What can hang from each mark
k_875: k_787 k_867
k_787: k_421 k_577 k_705 k_875
k_640: k_421
k_421: k_640 k_787
k_867: k_577
k_705: k_787
k_577: k_787

Known rows, with every way that one mark hangs from another
{k_787 k_421 k_705 {k_875 {k_867 k_577}}}: [-2.25 -2.97 -4.10  3.52  0.96 -0.66 -0.69 -1.19 -5.83  1.00 -0.33 -3.42
 -4.18  0.06  0.31 -0.98 -2.71  1.69 -0.47 -2.88  0.02  2.98]
{k_787 k_577 k_705}: [-1.49 -0.49 -1.38  1.25  0.88  0.08 -1.76  1.09 -2.01  0.98 -1.11  0.68
 -0.10 -1.35 -1.97  0.13 -1.75  0.91  2.18 -0.51 -1.28  1.63]
{k_421 {k_787 k_875}}: [ 0.84 -0.77  0.30  1.63  0.99 -2.56 -1.73  1.30 -4.75 -0.11 -1.52 -0.33
 -1.65  0.25 -0.05  0.10  2.06  1.81 -0.70 -0.88  2.85  2.68]
{k_705 {k_787 k_875}}: [ 2.13  0.02  0.50  1.93  0.84 -0.85 -0.91  0.53 -3.14 -0.34 -1.54  1.35
 -1.62 -0.88  0.50  0.47  0.56  0.56  1.20 -1.83  2.52  3.01]
{k_577 {k_787 k_421 k_705 {k_875 k_867}}}: [-0.69 -0.16 -2.15  2.28  1.66 -1.16 -0.76 -1.99 -5.20  0.83 -1.14 -3.12
 -3.89  0.65  1.95  1.19 -0.67  0.53 -2.43 -2.66 -0.08  3.23]
{k_867 {k_577 {k_787 k_705 k_875}}}: [ 1.53 -0.95 -0.84  1.85  1.38 -0.93 -0.64 -0.65 -4.62 -1.18  1.19 -3.79
 -3.03  0.99  2.39 -1.19 -0.48  2.01 -3.84 -1.10  1.51  2.93]
{k_421 k_787}: [-0.12 -0.46  0.17  0.24  0.74 -0.91 -1.20  0.44 -2.07  0.96 -1.38  0.22
 -0.17  0.71 -0.92  0.15  2.35  1.08 -0.69  0.06  0.93  0.66]
{k_421 k_640 {k_787 k_577 k_705 k_875}}: [-0.44  0.19 -0.59  2.58 -0.05 -2.19 -3.92  0.92 -6.75  2.55 -2.90  0.57
 -0.73  0.21 -3.01  1.69  1.65  2.85  1.68 -1.49  2.45  3.82]
{k_640 {k_421 k_787}}: [-1.92 -0.82 -1.05  0.35  1.09  1.24 -2.69  1.08 -1.61  2.13 -1.46  0.12
 -1.63  0.50 -0.98  0.39  1.99  0.05  0.65 -0.94  0.59  0.06]
{k_867 {k_577 k_787}}: [ 1.30 -1.20 -0.69  0.04  0.74  0.12  0.46 -1.72 -1.55 -1.26  1.90 -3.72
 -1.23  1.68  0.92 -3.05  0.82  0.68 -4.77 -0.72  0.79  1.37]
{k_867 {k_577 {k_787 {k_421 k_640}}}}: [ 0.49  0.30 -1.89  1.30 -0.20  0.94 -1.63 -2.91 -3.17  1.88  1.13 -3.97
 -0.97  3.10 -1.01 -0.57  1.26  2.00 -4.02 -1.41  0.30  0.13]
{k_421 k_640 k_787}: [-0.03  0.90  0.64  0.13 -1.19 -0.58 -1.56 -0.81 -1.77  2.74 -1.58  0.26
  0.84  1.98 -1.70  1.42  3.99  1.59 -0.50 -0.04  1.96  0.09]
{k_705 {k_787 {k_421 k_640} k_577}}: [-0.33  0.78 -1.80  2.47  0.04  1.25 -3.40 -0.49 -3.81  3.67 -2.67  2.00
  0.36  0.08 -4.91  1.10  0.68  1.45  3.00 -2.73  0.06  1.81]
{k_705 {k_787 k_577 k_875}}: [ 1.80 -0.91 -0.56  2.59  1.30 -1.41 -2.05  1.29 -4.77 -0.72 -2.00  1.40
 -1.54 -1.83 -2.27 -1.21 -0.33  0.43  2.66 -2.70  2.13  5.20]
{k_787 {k_421 k_640} k_577 k_705 k_875}: [-1.34  0.67 -2.31  3.52  0.27 -0.69 -4.28  0.74 -6.43  2.89 -1.76  0.17
 -1.21 -0.35 -3.01  2.59 -1.88  2.45  3.08 -2.06  0.15  2.30]
{k_787 k_705 {k_875 k_867}}: [-1.11 -0.86 -1.12  1.58  0.01 -1.65  0.45 -1.06 -2.96  0.09 -1.18 -1.39
 -2.60 -0.65  1.35  0.54 -0.99  0.06  0.16 -1.69  0.89  3.21]
{k_787 k_577}: [-0.51 -0.94 -1.13  0.68  0.58 -0.59 -1.12  0.83 -1.56 -0.27 -0.50  0.32
  0.14 -1.03 -2.82 -1.62 -0.93 -0.14  1.33 -1.05 -0.28  2.07]
{k_875 {k_787 k_421 k_577 k_705} k_867}: [-2.80 -1.10 -4.29  2.89  2.30  0.69 -2.68 -1.75 -3.77  3.52 -2.09 -0.85
 -2.59 -0.91 -3.35 -1.24 -1.95 -0.10  1.44 -3.31 -1.02  3.95]
{k_875 {k_867 k_577}}: [-1.28 -2.87 -2.38  0.38 -0.71 -0.38  1.74 -2.57 -0.76 -0.65  0.80 -3.22
 -1.62  0.74 -0.37 -3.80 -0.33 -0.40 -2.05 -1.77  0.60  2.34]
{k_787 k_421 k_577}: [-1.68 -1.04 -2.57  1.93  1.46  0.04 -2.70  1.21 -3.40  1.20 -1.08  0.13
 -0.64 -1.00 -3.61 -0.39 -2.10  0.74  1.94 -1.63 -1.53  1.19]
{k_875 k_867}: [-1.11 -1.18 -1.04 -0.24 -0.60 -0.56  1.58 -1.98  0.23 -0.07 -0.45 -1.27
 -0.85  0.15 -0.13 -1.18  0.17 -1.49 -0.79 -1.43  0.23  1.73]
{k_867 k_577}: [-0.05 -1.89 -1.33  0.51 -0.02  0.21  0.11 -0.46 -0.95 -0.73  1.16 -2.19
 -0.80  0.60 -0.36 -2.68 -0.54  0.93 -1.22 -0.35  0.53  0.57]
{k_577 {k_787 {k_421 k_640} k_705}}: [-0.45  2.66 -0.79  1.09  0.11  1.50 -2.17 -2.10 -2.54  3.76 -0.77 -1.18
 -0.46  2.30 -0.05  3.70  1.01  1.85 -1.88 -0.52 -1.22 -0.99]

Rows
[ 1.42 -1.37 -2.11  2.76  2.06 -0.88 -1.65 -0.69 -6.14 -0.94  1.25 -4.42
 -3.50  1.38  0.82 -1.93 -0.80  1.88 -4.10 -2.23  1.24  2.68] : {k_867 {k_577 {k_787 k_421 k_875}}}
[-0.59 -0.79 -1.19  2.46  1.28 -1.57 -2.25  1.81 -4.81 -0.14 -1.27  0.28
 -1.55 -1.83 -1.08  0.19 -2.27  1.24  2.35 -1.21  0.47  3.65] : {k_787 k_577 k_705 k_875}
[ 0.53 -0.20 -0.22  1.99 -0.28 -2.94 -3.36  0.80 -6.12  1.18 -2.18  0.20
 -0.39  0.49 -3.83 -0.18  2.39  1.94  0.91 -1.88  3.48  4.31] : {k_421 k_640 {k_787 k_577 k_875}}
[-0.21 -3.18 -2.04  1.70 -0.32 -1.94  1.10 -1.82 -3.57 -1.92  0.74 -3.93
 -3.07  0.13  0.22 -3.78 -0.80 -0.05 -1.92 -2.51  2.51  4.32] : {k_787 {k_875 {k_867 k_577}}}
[ 0.00 -2.95 -3.24  3.72  1.08 -0.47 -0.61 -1.84 -5.86  0.48 -1.25 -2.37
 -4.01 -0.02 -0.67 -2.33 -0.66  1.10 -0.39 -4.26  1.87  4.56] : {k_705 {k_787 k_421 {k_875 {k_867 k_577}}}}
[-2.48  0.98 -2.41  2.32 -0.16  1.10 -3.39 -0.05 -3.71  4.20 -1.82  0.82
  0.39  0.09 -3.87  2.58 -1.33  2.16  2.93 -1.29 -1.70  0.26] : {k_787 {k_421 k_640} k_577 k_705}
[-2.18  1.52 -2.82  1.90 -0.07  1.53 -1.69 -3.96 -1.88  5.61 -1.65 -0.89
 -1.67  1.35 -1.62  1.46  0.45  0.65  0.16 -2.38  0.19  1.47] : {k_875 {k_787 {k_421 k_640} k_705} k_867}
[ 0.55  2.33 -0.65  2.33  0.51 -0.16 -2.82 -1.32 -5.22  2.53 -0.86 -1.84
 -1.95  1.85  0.94  3.70  0.50  2.43 -1.64 -1.31  0.64  1.08] : {k_577 {k_787 {k_421 k_640} k_705 k_875}}
[ 1.60  0.96  0.47  1.20  1.35 -1.21 -0.92 -0.17 -3.46 -0.44 -0.11 -1.79
 -2.19  0.37  2.85  1.30  0.12  1.09 -2.55 -0.59  1.00  2.44] : {k_577 {k_787 k_705 k_875}}
[-1.80 -1.94 -2.34  2.10  0.47 -2.20 -0.89 -0.25 -4.51 -0.42 -1.67 -0.93
 -2.42 -1.68 -1.18 -0.88 -2.09 -0.25  1.67 -2.65  0.47  5.25] : {k_787 k_577 k_705 {k_875 k_867}}
[-0.68 -2.37 -1.87  1.75  0.11 -2.84 -0.20 -0.46 -4.05 -1.57 -1.07 -1.30
 -2.17 -1.44 -2.05 -2.72 -1.08 -0.94  0.71 -3.08  1.73  5.79] : {k_787 k_577 {k_875 k_867}}
[-1.66 -1.84 -3.64  1.62  1.19  0.94  0.06 -3.22 -3.53  1.46  0.23 -4.66
 -3.25  1.72  0.67 -1.45 -0.85  1.00 -4.00 -2.34 -1.52  1.83] : {k_875 {k_867 {k_577 {k_787 k_421 k_705}}}}
[ 0.99 -2.94 -1.79  2.46  0.14 -1.14  0.72 -2.10 -3.95 -1.03 -0.74 -2.08
 -3.11 -0.06  0.22 -3.46  0.41  0.22 -1.04 -3.58  3.15  5.35] : {k_705 {k_787 {k_875 {k_867 k_577}}}}
[ 0.43 -1.16 -2.27  1.41  1.61  0.68 -1.06 -1.48 -3.34  0.15  1.31 -4.02
 -1.92  1.87  0.00 -1.90 -0.23  1.64 -4.27 -1.41 -0.69  0.50] : {k_867 {k_577 {k_787 k_421}}}
[-1.16  1.16 -2.29  2.39  2.45  1.96 -3.00 -0.49 -2.43  3.83 -1.09  0.22
 -1.92 -0.09 -0.50  1.36 -1.15  1.52  0.68 -1.06 -0.77  0.14] : {k_875 {k_787 k_421 k_705}}
[-0.54  0.00 -0.37  0.63 -0.65 -1.18 -2.78 -0.05 -3.34  2.50 -2.13  0.59
  0.97  0.98 -4.75 -0.12  2.91  1.47  0.87 -0.97  1.67  2.18] : {k_421 k_640 {k_787 k_577}}
[-1.06 -0.03 -2.00  2.24 -1.28 -1.31 -1.01 -2.30 -4.19  2.01 -1.28 -1.84
 -1.99  1.02 -1.25  1.11  0.31  0.20  0.35 -2.74  1.82  2.42] : {k_787 {k_421 k_640} {k_875 k_867}}
[-0.54  1.09 -1.31  1.33  1.99  1.19 -1.79 -0.71 -2.70  2.12 -0.41 -1.46
 -1.60  1.02  1.28  2.46 -0.39  1.46 -1.92 -0.64 -2.03 -0.46] : {k_577 {k_787 k_421 k_705}}
[ 2.45 -1.49 -0.61  1.21  1.10 -1.73 -0.28 -0.99 -4.20 -2.60  1.75 -4.33
 -2.80  1.11  1.62 -3.01  0.28  1.08 -4.65 -1.48  2.50  3.51] : {k_867 {k_577 {k_787 k_875}}}
[ 0.46 -0.57 -0.99  0.61  0.94  0.76 -0.27 -1.63 -1.96 -0.14  1.28 -3.23
 -1.56  1.42  1.78 -1.11  0.02  1.54 -3.95 -0.26 -0.40  0.78] : {k_867 {k_577 {k_787 k_705}}}
[ 0.22  0.90 -1.33  1.69 -0.44 -1.64 -0.70 -3.62 -4.68  1.27 -0.55 -3.50
 -2.50  2.16  0.13  0.73  1.60 -0.01 -3.28 -3.07  1.93  3.45] : {k_577 {k_787 {k_421 k_640} {k_875 k_867}}}
[-1.78 -0.04 -3.61  2.14  0.00  0.28 -2.60 -3.42 -3.16  3.86 -1.74 -1.13
 -1.39  0.50 -5.08 -1.72  0.51 -0.56  0.73 -3.75  0.94  4.01] : {k_875 {k_787 {k_421 k_640} k_577} k_867}
[-2.97 -1.77 -2.14  2.00  1.06 -0.46 -2.28  0.12 -4.59  2.19 -2.49 -1.10
 -4.17 -0.27  0.57  0.93  1.14  0.11  0.82 -2.65  1.53  3.23] : {k_640 {k_421 {k_787 k_705 {k_875 k_867}}}}
[-1.82 -2.37 -2.08  2.52  1.27 -3.14 -1.78  0.17 -6.56  0.82 -3.13 -0.90
 -2.59 -0.90 -2.06 -0.73  0.47  1.03  0.96 -2.68  1.54  6.05] : {k_421 {k_787 k_577 k_705 {k_875 k_867}}}
[ 0.36 -1.87 -0.79  2.23  1.60 -3.06 -2.92  2.08 -6.36 -0.52 -1.95 -0.03
 -1.48 -0.83 -2.87 -1.36  0.89  1.55  0.79 -1.67  2.55  4.72] : {k_421 {k_787 k_577 k_875}}
[-1.60 -0.93 -1.18  1.45  1.59 -0.78 -2.90  1.59 -3.93  2.01 -2.49  1.01
 -0.19 -0.50 -2.72  0.38  0.57  2.02  1.43 -0.64 -0.48  2.22] : {k_421 {k_787 k_577 k_705}}
[-1.51  1.61 -2.90  2.77  1.05  1.62 -4.62 -1.04 -3.72  5.13 -1.82  0.62
 -0.76  0.22 -4.45  1.21 -0.78  1.78  2.19 -1.97 -0.12  1.76] : {k_875 {k_787 {k_421 k_640} k_577 k_705}}
[-1.92 -1.51 -4.13  2.30  1.92  0.04 -2.04 -2.03 -3.47  2.21 -1.67 -1.18
 -2.45 -0.64 -4.23 -3.09 -1.12 -0.98  0.61 -3.73  0.13  4.52] : {k_875 {k_787 k_421 k_577} k_867}
[-0.49 -1.47 -2.35  3.20  1.92 -1.60 -3.28  1.97 -6.20  0.00 -1.14 -0.47
 -2.10 -1.47 -2.77 -0.42 -2.48  1.03  2.23 -2.47  0.12  3.32] : {k_787 k_421 k_577 k_875}
[ 0.48  2.13 -0.48  0.61 -0.21  0.79 -1.69 -2.33 -2.26  2.50 -0.09 -1.72
 -0.23  2.62 -0.73  1.85  1.69  1.00 -2.69 -0.93 -0.11 -0.33] : {k_577 {k_787 {k_421 k_640}}}
[-2.55 -1.51 -2.23  2.88  2.20 -0.42 -5.16  2.89 -6.44  2.01 -2.63  0.34
 -3.09 -1.34 -2.14  0.80 -0.23  1.35  2.73 -2.28  1.15  3.47] : {k_640 {k_421 {k_787 k_577 k_705 k_875}}}
[-0.67  0.05 -1.82  1.66  1.94  0.62 -2.76  0.12 -1.99  2.24 -1.07  0.70
 -1.08 -1.26 -2.39 -1.16 -1.11  0.51  1.39 -1.30  0.20  3.06] : {k_875 {k_787 k_577 k_705}}
